Each row was made from one small tree. The marks that hang from a mark follow it in brackets, in the order of their numbers. Every link used is in the known rows. Write each row's tree.
Known rows:
q_533[q_437]: [  4  19  17  -3   0 -16   6  -8  -2  10 -28  -6 -11 -17  18  -3   8  -4]
q_422[q_824[q_736]]: [ 17 -29  12  -1  -9 -38  15  36 -21 -36 -39  28   5  11   9  20  -6   4]
q_63[q_533]: [ 12   7   7 -12 -11  31   1  -9  35  -1 -30 -24 -18   4  10   0   7 -23]
q_63[q_533[q_736[q_564]]]: [ 44  57   3  -9 -13  19  14  30 -19 -36 -43   4 -21 -11  24  36  31 -38]
q_63[q_533[q_437 q_520 q_736]]: [ 29  64  28   1   9 -13  15  -2   9 -26 -42  -5 -43 -22  35  43  23 -32]
q_422[q_824[q_736[q_564]]]: [ 31   6   3   1 -19 -32  14  71 -66 -37 -55  49   0   9   9  28  15 -11]
q_824[q_736[q_564]]: [ 35  41   7  10  -9  -7   6  72 -59 -14 -45  30  -5  -7 -10  35  23 -18]
q_520[q_533]: [  8   5 -18   8 -17  12  -2   4  12  -7 -31 -16  -5 -17   9  -5 -24 -15]
q_520[q_533[q_437] q_564[q_736[q_824]]]: [ 11  87  -4  -6  -8 -20  10  89 -39  -5 -80 -13 -11 -24  43  33 -30 -11]
q_824[q_736]: [ 23   6  15   8   0 -12   6  37 -15 -13 -29  11   0  -3 -10  28   3  -3]
q_520[q_533[q_63] q_564[q_736[q_824]]]: [ 13  60 -12  -7  -1 -16   3  93 -40 -46 -63  -6   2 -15  38  59 -30 -15]
q_63[q_533[q_520[q_564] q_736]]: [ 40  91   9   5  10   6  15  36   8 -11 -15   4 -34  -5   8  47  24 -38]
q_422[q_824]: [ -4 -34  -3  -9  -9 -26   8  -2  -7 -23 -11  17   5  14  20  -8  -9   7]
q_829[q_564[q_736]]: [ -8  26  16  12   1  -2 -21  22 -53  -2 -24 -18 -18  15  12  26  -1  30]
q_63[q_533[q_437 q_520 q_736[q_564]]]: [ 43 100  20   4  -1  -7  14  33 -36 -26 -57  14 -47 -25  35  50  43 -48]
q_63[q_533[q_437 q_736[q_824]]]: [ 16  25  10 -33  -4 -20  24  13  -3 -35 -73  -6 -16 -18  56  40   5 -17]
q_63[q_533[q_736]]: [ 30  24  11 -12  -4  13  14  -3  24 -35 -29 -16 -16  -9  23  30   9 -22]
q_520[q_533[q_63 q_437 q_736[q_564 q_824]]]: [  33   52  -15  -14  -11  -44   19   60  -76  -70 -100   23   -4  -50
   67   63    4  -30]

Write each row's tree:
[ 24  50  28   9  27 -55  11   5 -30 -54 -21  19 -22 -34  39  64  24 -16]
q_533[q_63 q_437 q_520 q_736]
[ 44 110  25   1  10 -10  21  31   5  -1 -43  -4 -46 -21  24  44  32 -43]
q_63[q_533[q_437 q_520[q_564] q_736]]
[  9 111  21 -10  10 -11   8  83 -29   0 -63  -5 -40  -2  37  56   6 -27]
q_63[q_533[q_437 q_520[q_564[q_736[q_824]]]]]
[ 34  62  -9 -15  -1 -46  26  57 -35 -46 -86   5  -3 -46  56  58  -7 -24]
q_520[q_533[q_63 q_437 q_736[q_824]] q_564]
[ 26  94  22   1   3   8   8  26  16  34 -44 -12 -47  -8  12  16  31 -43]
q_63[q_533[q_437 q_520[q_564]]]
[ 29  27  29  -5  16 -45  15  -4 -18 -54 -37   2  -7 -37  45  47  20 -11]
q_533[q_63 q_437 q_736]
[ 29  61   2 -29 -13 -15  25  46 -48 -36 -88  12 -20 -22  56  47  26 -32]
q_63[q_533[q_437 q_736[q_564 q_824]]]
[ 19  80   4 -10   0 -32   8  87 -43 -34 -90 -12  -9 -32  57  57 -21 -19]
q_520[q_533[q_63 q_437] q_564[q_736[q_824]]]
[  4  97  22  -2  28 -55   5  91 -69 -29 -43  19 -19 -14  41  78   8 -10]
q_533[q_63 q_437 q_520[q_564[q_736[q_824]]]]
[  19   69    3   -6   17  -67   16   63 -101  -66  -54   55  -14  -32
   53   86   33  -22]
q_533[q_63 q_437 q_520 q_736[q_564 q_824]]
[ 20  17  -7 -16  -3 -49  19  25 -31 -70 -85   4   0 -47  66  57 -17 -14]
q_520[q_533[q_63 q_437 q_736[q_824]]]
[ 21  76  -9 -13   7 -10  21  60 -18 -22 -30  20 -23   1  22  62  12 -27]
q_63[q_533[q_520[q_564] q_736[q_824]]]
[ 22 112  40  15  30 -38   1  69 -43 -19 -27   4 -31 -20  27  63  21 -21]
q_533[q_63 q_437 q_520[q_564[q_736]]]
[ 52  67   3   3 -10 -28  15  36 -49 -60 -83   7 -16 -55  54  50  16 -41]
q_520[q_533[q_63 q_437 q_736[q_564]]]
[ 36  94  22   7   1 -16   3  65 -17 -24 -75 -29 -21 -39  41  41  -9 -29]
q_520[q_533[q_63 q_437] q_564[q_736]]
